Each row was made from one path, in order. Every step used is in the known rows, and no mark comes twice. Write each row's path.
(in the rows, 128 means zero)
Known rows:
madus/davil: 118 108 119 120 142 120 111 148 104 110 160 103 182 100 135 131 124 128 141 145
madus/fudi/tuma/tose/foso:  93 134  62 120 158  82 149 136  48  83  71  80 142  48 177 119 132 113 147 188
vilop/fudi/madus/davil/foso: 123 169  99 118 150 102 150 130  81 107 119  73 160  91 151 115 133 144 197 180
tuma/tose/foso/davil/vilop/fudi/madus: 125 179  47 102 137 112 160 132  53  83 141  59 144  36 166 120 120 136 157 120
foso/davil: 122 126 100 128 133 111 113 142 119  84 156 117 168  89 147 128 118 131 138 119
tose/tuma/fudi/vilop: 114 147  24 143 136 100 143 127 112  75  49 122 140 118 132 105 138 127 128  82
tuma/fudi/madus/davil: 112 139  51 106 152 117 166 122  88 126 104  82 202 129  85 118 117 134 158 144
fudi/tuma/tose/foso/davil: 105 136  53 100 148 101 141 140  72  97 117  88 147  38 172 119 125 115 152 137
davil/vilop: 119 134  99 139 140 116 116 119  91  79 172  92 159 116 162 130 141 122 120 103
tose/foso/davil: 126 148 100 102 139 126 115 130 117  83 163 131 145  50 166 125 135 131 127 110
tuma/tose/foso/davil/vilop: 124 123  68 102 134 128 137 144  87  76 199  81 170  44 161 125 128 125 116  83
vilop/fudi/madus: 114 174  87 142 147  86 128 108  69  96  84  95 111 113 165 123 128 133 172 170
davil/foso/tose/tuma: 110 157 123 137 139  97 139 134 139  62 113  87 136  85 161 102 154 116 137 128
tose/foso/davil/vilop/fudi: 134 186  83  84 133 125 116 136 101  56 170  96 150  25 178 131 140 143 128 126
tose/foso/davil/vilop/fudi/madus: 132 218  66  96 140 120 146 116  74  79 134  83 141  41 173 124 133 144 155 118
vilop/fudi/tuma: 101 170  72 123 151  78 112 123  72  84  68  90 120  86 182 128 140 124 169 204
fudi/tuma/tose:  92 108  59 142 151  78 134 130  56 104  98  75 138 106 163 121 128 104 157 160
davil/foso/tose/tuma/fudi/madus: 102 191  55 121 149  96 192 108 121  79  58  67 158 117 113  90 147 122 151 124
tose/tuma: 111 139 100 155 135 107 103 124 120  83 110 119 131 103 181 110 142 115 134 120
tuma/tose/foso/davil: 119 109  81 109 137 114 129 146  97  87 171 107 149  48 159 122 122 123 129 114
fudi/tuma: 100 148  77 138 153  89 120 114  77 101  90  99 138 110 174 126 140 113 156 156
madus/davil/vilop: 124 122 108 114 138 130 119 148  95  99 190  79 203  96 135 132 129 130 130 115
davil/vilop/fudi/tuma: 106 184  59 119 147  90 120 122  61  72  97  65 142  82 184 131 147 124 156 171
davil/foso/tose: 112 142 132 127 150  93 144 129 119  68 148  86 141 100 139 119 146 123 134 140

Which path is each row?
110 161  75  89 156 105 201 132 107 103 109  52 207 110  63 109 129 135 159 152 -> tuma/fudi/madus/davil/foso/tose
108 148  33 111 133  84 141 160  59  69 117  40 176  50 161 128 117 127 164 162 -> foso/davil/vilop/fudi/tuma/tose
107 153 117 142 133  98 123 137 130  71  97  98 129  86 148 113 138 113 123 131 -> foso/tose/tuma
111 159  42 113 141 120 160 127 108 119  71  86 196 116 106 101 125 128 161 130 -> tose/tuma/fudi/madus/davil
110 157  54  77 149 109 141 150  40  95 132  40 165  22 168 127 138 122 159 178 -> madus/davil/vilop/fudi/tuma/tose/foso
 94 128  53 130 147  68 126 136  49  87  76  63 122  84 175 125 127 115 170 206 -> vilop/fudi/tuma/tose
120 213  52  79 143 110 129 131  75  66 117  79 151  15 188 128 144 134 151 149 -> tose/foso/davil/vilop/fudi/tuma
113 172  68  99 145 103 125 149  62  92 117  52 183  62 155 134 134 131 167 184 -> madus/davil/vilop/fudi/tuma
 96 132  62 115 159  95 135 115  53 103 106  88 116  66 184 119 143 103 147 151 -> fudi/tuma/tose/foso
117 140 103 131 147 115 141 129  80 132 124  92 171 115 130 122 116 130 171 136 -> fudi/madus/davil
117 159  59 106 139 105 185 164 134  75  75  78 188  79  81  99 137 136 140 102 -> madus/davil/foso/tose/tuma/fudi/vilop
105 173  60 100 141 109 180 139 119 108  57  63 194  95  72 104 119 125 148 141 -> foso/tose/tuma/fudi/madus/davil
116 154  40  99 149 128 175 123  79 113 132  59 224 127  87 121 124 135 146 112 -> tuma/fudi/madus/davil/vilop
112 171  47 130 140  91 180 137 131  55  54  90 144  99 109  97 149 129 130  90 -> davil/foso/tose/tuma/fudi/vilop
108 156  43 101 142  98 164 156  58  66 112  54 195  16 167 121 121 125 140 146 -> madus/fudi/tuma/tose/foso/davil/vilop
113 163  48 114 148 120 175 123 114 110  87  77 202 115 119  90 142 131 175 126 -> tose/tuma/fudi/madus/davil/foso
 96 150  80 142 154  79 133 134  72  78  56  89 162  90 167 125 129 124 155 196 -> madus/fudi/tuma
111 104  90 124 149 109 122 122  79  93 158 104 116  78 173 121 139 111 123 126 -> tuma/tose/foso
100 183  51 123 143  96 177 112 117  86  40  74 152 117  99 101 131 118 137 128 -> foso/tose/tuma/fudi/madus
102 140  54 108 147  89 155 158  68  77  83  77 172  19 164 119 114 125 152 176 -> madus/fudi/tuma/tose/foso/davil
121 163  95 122 145 103 133 135  73 115 104  82 154  94 139 126 116 140 183 183 -> vilop/fudi/madus/davil
106 135  47 127 138 109 125 119 129  78  88 109 163 121 139 105 144 119 122 126 -> tose/tuma/fudi
